Known rows, with every step that occurs:
tava-vovekag-tumet-pibopo-gifi-tevo-pemel: [-40 -11 -10  15   7  33 -22   7  14  10  14 -16  10 -11  -7  29  -3  19
  21   3   6  -1 -52   6   6 -19   4 -20   7  -7  15  20  35  -5  18 -20
  -7  -8  -7  -6  10  18  10 -22 -19  20   1  -9  11  22 -12 -11]
vovekag-tevo-gifi-pibopo-zato: [-36   8 -16  11  15  34 -32  10  10  -4   6 -10  10   6  -1  25  -4  15
  14  16   6   0 -31   5   5 -12 -11 -20   1  -7  15  13  14  -5  16 -16
  -4 -12   1  -5  -2  14   5 -27  -5  10   4   5   1  10 -16 -29]
tevo-vovekag: [-29   4 -13   4   2  25 -22   8   3  -5   2 -16   2  -1 -12   4   1  18
   3   8   3   2 -22  -2   7 -15  -2  -7  -6  -3   2   5   5  -9  12   4
  -3   1  10   5   5   7   5 -18  -6   4  -1   5  15  -2  -3 -15]
zufif-tava-vovekag-tumet-pibopo: [-28  -2 -24  21   5  24 -14  -2  23   3   1 -11  16  -1   7  14  -7  23
  14  11  17   2 -27  -7  14  -8  -1 -13   6 -14   3  14  13   5  11 -11
 -12  11 -10   1  -3   9  20 -15 -13  22 -12   0   6   7  10   7]
gifi-tevo-vovekag-tumet-pibopo: [-24  -5 -20   4   5  34 -19   6   8   5  -3 -20  14  -5 -12  17  -1  20
  22  10   5   0 -31   6  11 -24   8  -7  -1  -5   9   8  27   0  18 -11
 -15   0  -2   4  -3   9  14 -27 -18  18  11  -5  17  11  -3 -11]
tumet-pibopo-zato: [-29   7 -14   1   9  27 -21  11  10  -3  -7 -14   4   6 -11   4   1  23
  16   2   5   5 -41  -4  12  -5  -7 -17  -2  -6  21   8   2  -5  20  -4
 -14 -11   5   7  -4  11   0 -15  -1   6  -4   0   5  11  -4 -16]
gifi-tevo: [-24  -7 -10   2   7  24 -23   5  13  -4  -3 -13  14   0 -19  14  -2  11
  11   8  -5  -1 -33  -2  12 -13  -1  -3   1   5  11   8   2  -8  18   9
  -4  -1  11  -3  -5  15   5 -15  -2  -2  -3   4  14 -11   6 -29]
vovekag-tevo-pemel: [-43   3 -19  11   9  25 -26   3   5  -3   3  -6   6   3 -16  24  -5  14
  11  11  -1  -3 -16  -6   7 -13  -1  -6   0  -6  12   9  14  -1   8  -5
   5   6  10   0  14   6  18 -16  -1  -2  -9  -2  12  -8 -11 -20]
gifi-tevo-vovekag: [-25  -5 -12   1   3  26 -26   6   5  -1   2 -18   9  -3 -19   9   2  15
   7  10   0   1 -30   1  10 -21   2  -7  -5   1   5   5  15 -10  19   4
  -6   0  10  -3   0  15   5 -20 -10   6   6   2  20  -3  -1 -24]
tumet-pibopo-gifi-tevo: [-22  -9  -6   1  13  32 -14  13  12   0   2 -19  12  -3 -10  14  -1  19
  18   2  -3  -3 -55   4  10 -10   4 -12   2  -2  21  14  12  -4  21  -2
  -7 -11   2   1  -7  16   1 -20  -6   8   8  -1   8   7  -3 -22]
tumet-pibopo: [-24   0 -12   1   4  22 -17   7  11  -4  -5 -14   7   4 -15   5  -2  23
  15   2   2   1 -30  -4  13  -9   0  -4  -2  -5  14   9  -2  -3  17   5
  -9   4   8  10  -1   8   9 -18  -2   4  -9   1   6   1   0 -10]
tevo-vovekag-tumet-pibopo-tava: [-22  -2 -28   5   7  34 -15   6   6   0   1 -16  14  -1   2  10   0  26
  15  16   9  -2 -35  -1   5 -17   6 -15  -9 -11  12   8  30  -4  19 -15
 -16  -2   4   4  -2   6   7 -22 -20  24  12  -2  12  21  -8  -3]
bupuz-tumet-pibopo: [-19   2 -16   2  -3  24 -14   5  19   1  -4 -12  13   7 -14  10 -10  19
  13   4   5   7 -47  -8  18 -12  -3   4   4  -6  10   6   1   2   9   1
 -12   6   2  17   0   7  12 -15   0   4  -2   0   4   3   6 -14]
zato-pibopo-tava-vovekag-tevo-pemel: [-40 -10 -25  19   0  29 -28  -6   9   0  12  -2   4  -4  -9  25  -1  22
   1  12  -1   4 -29 -11   2 -14   3 -27   3 -11   5  11  19 -16  17  -8
   3   5   6 -13  -3  12  14 -12 -17  13  -9   6  10  15 -11  -9]
zato-pibopo-gifi-tevo-pemel: [-36 -11  -3  -1   5  34 -20   7  12  -7  13 -10  -2 -12 -21  24   4  14
   2  -1 -14  -3 -51   0   8 -17   4 -18   9   1  17  11  16 -13  19   0
  12 -15  11 -14 -12  23   2 -21  -6   4   5   4  15   5 -16 -30]
vovekag-tevo-gifi: [-34   8 -15  13  10  29 -27   2   6  -2   4  -8  11   2  -3  20  -7  13
  15   9   1  -3 -22  -8   7 -12  -2  -8   1  -8   6   6   8  -5   7   0
   0   5   5   3   8   4  19 -24  -3   2  -5   7   6  -5 -10 -16]
tevo-gifi: [-32   8  -7   5   4  22 -25   4  11  -7   9 -11   6   1  -9   9  -2  14
   9   3   2  -3 -32  -7   9 -13  -8  -7   0  -5   5   6   3  -8  11   9
   1   0  16   3   7  11   9 -26  -2   0  -9   8   8  -5  -8 -17]
zufif-tava-vovekag-tevo-gifi: [-38   3 -20  28   9  23 -26  -6  17   3  13  -7  14  -1   7  19  -7  17
   6  14  15   0 -23 -14   8 -10  -6 -16   4 -17  -3   9  16  -2   5  -5
  -1  14  -1  -5   8  10  23 -21 -10  14 -12   6   5  -4   1  -3]
pibopo-gifi-tevo-pemel: [-39  -8  -3   2  11  29 -21  12   9  -4  13 -13   5  -7 -16  22   0  12
   9   6  -7  -7 -51   3   6 -16  -2 -11   2   2  19  12  22  -7  16  -3
   8 -12  13 -10   6  22  -1 -19  -3   1   4  -3  15   1 -14 -33]
tumet-pibopo-tava: [-19  -6 -19   1   8  23 -14   6  11  -4   0 -12  14   6  -7   3   0  26
  12  11   4  -1 -42  -8   9  -9  -1 -11  -8  -7  18  10   9  -6  24   2
 -11   1  15   3  -6  11  -1 -15  -9  12  -2   0   5   8  -2 -12]
tava-pibopo: [-32   2 -13   8   2  26 -23   6  15  -5  -3 -12   4   9  -4  10  -4  12
   7   4   4   2 -25 -12  13  -6 -12 -11   3  -3   5  11   1  -7  16   5
  -8   3   2   2   8  12   9 -11  -7  -1 -16  -3   5  -1   0 -14]
dimi-pemel: [-27   4 -12  -2   8  13 -17   3   8 -10 -11  -9   0  12  -7   5  -3  13
  10   1  -2   4 -23  -2   9  -1   1  -1   8  -3   7  11   6 -10   8  17
   0   0   5   4   3   6   6 -14   0   1 -13   1  10 -13  -1 -22]
gifi-pibopo-tava: [-18 -11 -17   2   9  24 -19   9  15 -10   2 -10  18   5  -9  13  -3  19
   3  23  -1  -4 -36   1   6 -10  -9 -10  -6   3  13  14   5 -11  24  -3
  -2  -7  16  -8 -12  18  -7 -15  -8  11   2   6   5   2  -3 -29]
vovekag-tevo-gifi-pibopo: [-31   1 -13  11  10  29 -28   5  11  -4   7 -10  15   3  -6  26  -8  14
  14  17   1  -5 -21   4   6 -14  -6  -8   3  -5   6  15  10  -5  14  -8
   1   1   3  -2  -1  10  14 -31  -6   7  -1   7   2  -1 -12 -23]
bupuz-tumet-pibopo-tava-vovekag-tevo-gifi: [-25  -2 -28  21  -2  28 -23  -5  17  13  14  -9  23   3   6  20 -11  24
  17  14  15   8 -57 -15   8 -16  -2 -15   1 -19   4  11  28  -5  10 -14
 -18  11  -5   6   9   9  17 -22 -20  24   1   0  -1  23  -5  -2]

Rows:
[-30  -4 -23  21   6  26 -24  -2   9   8  11 -10  18   2   6  15  -3  29
  18  13  13   2 -40 -11   3 -12   1 -24  -4 -19   7  13  24 -10  19 -10
 -15   8   0   0   7   9  13 -25 -21  23  -6   1   0  20 -10   2]
tumet-pibopo-tava-vovekag-tevo-gifi
[-20  -7 -18   2   3  29 -16   1  13 -11   2  -5   6   0 -10   9   2  20
  -1   9  -7   0 -37 -11   6  -8  -1 -16   1  -1  10   7  -1 -15  21   7
   2  -5  18  -7 -22  12  -1 -12  -8   5  -2  14   8   4  -2 -17]
zato-pibopo-tava
[-28  -4 -14   7  14  44 -22  13   6   1   5 -20  10 -11   2  24  -3  11
  13  10  -2  -6 -42  10   3 -18   5 -13   1   0  10  12  28  -8  12 -13
  -4 -15  -4  -3   1  10   5 -22 -14  13  22   2  16   8  -7 -24]
pibopo-gifi-tevo-vovekag-tumet
[-37  -7  -9   0   4  19 -26   5  10  -3   6 -10   9  -2 -28  19   0  12
   9   9  -4  -3 -34  -2  12 -20  -2  -5   0   2  15   7  17  -4  17   4
   4   1  19  -8   7  22   6 -20  -2  -1  -6  -5  19  -7  -6 -31]
gifi-tevo-pemel
[-34   6 -20  15   6  32 -26   6  14   7  -4 -13   7   2   2  15  -4  21
  21   3  15   8 -36  -2   9  -7  -4 -24   3 -10  14  13  11  -6  16 -17
 -21  -8 -13   5   3   7   7 -12 -13  17  -9   0   5  22   0  -3]
tava-vovekag-tumet-pibopo-zato
[-29  -9  -9  -1   2  29 -16  10  18   4  13 -14  10  -4 -17  24  -6  17
  15   4  -1   1 -73   0  14 -21   1  -4   7  -4  21  11  31   2  12 -10
  -2  -7   5   2   5  21   5 -22  -5  10  12 -10  11  13 -10 -28]
bupuz-tumet-pibopo-gifi-tevo-pemel
[-23 -11  -5   2   8  38 -16   8  13  -7   4 -13   2  -9 -12  18   1  13
   5  -2 -14  -2 -50   0   7 -10   5 -16  11   5  13  13   2 -16  19   5
   6 -17   5 -10 -21  16   2 -17  -4   2   8  13  11   3  -4 -28]
zato-pibopo-gifi-tevo
[-32  -7 -21  16  15  45 -16   8  20   0   8 -18  11  -6  19  24  -2  10
   5  16  11  -6 -43  -3   9 -15  -4 -20   6 -10   7  13  43   2  14 -20
  -7  -7 -14 -13  -1  20  10 -19 -24  25  16 -11  13  11  -3 -13]
zufif-tava-pibopo-gifi-tevo-vovekag-tumet
[-28   1  -5   1   3  22 -25   7  14  -8  11 -12  11   1 -12  15  -3  15
   8  11   1  -4 -31   5   9 -17 -12  -7   0  -2   5  13   3  -8  17   0
   1  -3  14  -2  -2  18   5 -32  -4   5  -7   7   5   0 -11 -24]
tevo-gifi-pibopo
[-34  -3 -12  21   4  26 -32   2  12   3  12 -11  14   2  -2  26  -8  16
  13  14   8   1 -21   2   4 -15  -8 -16   4  -8  -3  18   8 -12  14 -11
  -5   5  -3  -5   6  12  16 -27 -13  13  -9   8   2   7  -8 -15]
tava-vovekag-tevo-gifi-pibopo
[-34  -3 -25  27  11  22 -22  -3  17   3   0  -7  15   3   5  18  -8  17
   4  16  12   2 -17 -11   9  -4  -1 -13   3 -12   0  12   7  -1   7  -6
  -3  14  -7  -4   2   7  21  -6  -6  11 -13   6   7  -9  11  -5]
zufif-tava-vovekag-tevo
[-26  -2  -6   3   7  37 -15   9  12 -11   5 -10  -4  -5  -6  13  -1  16
   0  -4 -10  -1 -42  -2   5  -4   0 -18   9   0  12  12  -8 -16  13   5
   8 -16   4  -2 -17   8   2 -14   0  -1   3  16   6   4  -8 -18]
zato-pibopo-gifi
[-32  11 -23   6   8  37 -22  11   5   3  -4 -17   4   1  -1  10   1  23
  18   7  12   5 -34   3  10 -14   0 -20  -4 -11  16   6  23  -1  16 -18
 -18 -11  -6   9   1   5   6 -20 -13  19  10  -3  11  22  -9  -7]
tevo-vovekag-tumet-pibopo-zato
[-26  -4 -21  11  13  31 -25   5  12  -6  11  -7  21   4   1  24  -5  17
  11  25   1  -7 -33   0   2 -15  -6 -15  -4  -7  12  14  21  -8  19 -12
  -1  -2  11  -9  -4  14   5 -27 -13  15   7   6   1   7 -14 -25]
vovekag-tevo-gifi-pibopo-tava
[-33  -2 -23  23   8  27 -30  -3   9   4  14  -7  16   2   7  18  -5  19
  11  16   9   0 -33 -12   0 -12  -3 -22  -4 -12   2  11  19 -15  15  -7
  -7   5   4  -6  11   9  10 -18 -18  14  -6   6   4   9  -7  -8]
pibopo-tava-vovekag-tevo-gifi
[-32  -9  -7   7   7  38 -23  13   9   0   8 -21   3  -3   2  14   3  13
   5   6   2   0 -47  -1   6 -16  -6 -21   1  -4   7  14  27 -12  21  -7
  -9 -12  -5  -7   6  20  -1 -18 -19  14  10  -7  12  11  -9 -21]
tava-pibopo-gifi-tevo-vovekag
[-23 -10  -7   1   8  35 -17  15   5   2   6 -24   7  -7  -9   9   4  24
  14   4   1  -1 -53   7   8 -17   7 -16  -4  -6  15  12  25  -8  21  -6
 -10 -11   1   2  -3  15   0 -27 -13  17  16  -2  12  13  -9 -18]
tumet-pibopo-gifi-tevo-vovekag
[-24   8 -19   2   2  29 -19   9  18   3  -4 -11   9   8 -10  10  -7  19
  14   4   9  11 -57  -6  18  -8  -8  -8   2  -6  18   5   5   0  12  -6
 -16  -8  -2  14  -2  11   3 -11   0   8   2   0   3  14   3 -18]
bupuz-tumet-pibopo-zato
[-34  -1 -19  23   7  25 -29   0   9   4  -3 -10  11   4  -3  19  -8  15
  13   9   5   5 -15  -7   6  -6   0 -12   3  -6   1  13  -1 -11  10  -3
  -8   9  -6   2  10   2  18  -8  -7   3 -13   8   6  -3   5  -9]
tava-vovekag-tevo
[-34  -3 -20  26   8  24 -25  -3  21   0  15  -9  18   1   5  25  -8  17
   4  22  14  -1 -22  -2   7 -13  -9 -16   4 -14  -4  17  16  -3  11 -13
   0  11  -4 -11  -2  16  19 -28 -13  21  -9   5   2   1  -3 -10]
zufif-tava-vovekag-tevo-gifi-pibopo
[-36   6 -21  11  12  29 -20   6  23  -7  -2  -8   4  10   9   7  -1  14
  -2  12  15   3 -36 -17  16   0 -20 -23   4 -11  13   8  13   2  16  -6
  -8  -4  -2  -7   0  21   1  -7  -7  10  -9  -7   4   3   3 -14]
zufif-tava-pibopo-zato
[-22 -10 -19  11   1  20 -19   2  13   3   4 -13  13   4  -4   3   0  29
  11   9  11   4 -42  -9   7  -9  -1 -20  -6  -9   9  14   9 -13  25  -2
 -16   3   6   1   0  13   0 -12 -16  18 -10   3   4  16   1  -2]
tumet-pibopo-tava-vovekag
[-30  -9  -6   7  11  36 -21  12  16  -2   3 -17   8   1   0  18  -2   8
  11   4  -3  -2 -50  -5   9  -8  -8 -16   6   0  13  16  15 -10  21  -2
  -6 -12  -4  -8   3  21   0 -13 -12   5   2  -5   6   4  -4 -26]
tava-pibopo-gifi-tevo
[-26  -8  -5   4  14  33 -19  13  12  -5   3 -16  10  -4  -8  17  -3  10
  10   5  -7  -4 -49   2   7  -9   1 -10   3   5  17  14   8 -10  17   3
   1 -14   6  -4  -3  15  -2 -13  -1   0   8   5  10  -4  -2 -31]
pibopo-gifi-tevo
[-22 -11 -24  16   6  29 -24   3  19  -2   4 -10  22   0   4  24  -8  16
   9  22   7   0 -32   4   2 -11  -6 -18   0   0   5  22  14 -13  22 -17
 -10  -4  -1 -10  -5  14   1 -13 -19  21  -1   6   5  15   1 -16]
gifi-pibopo-tava-vovekag-tumet
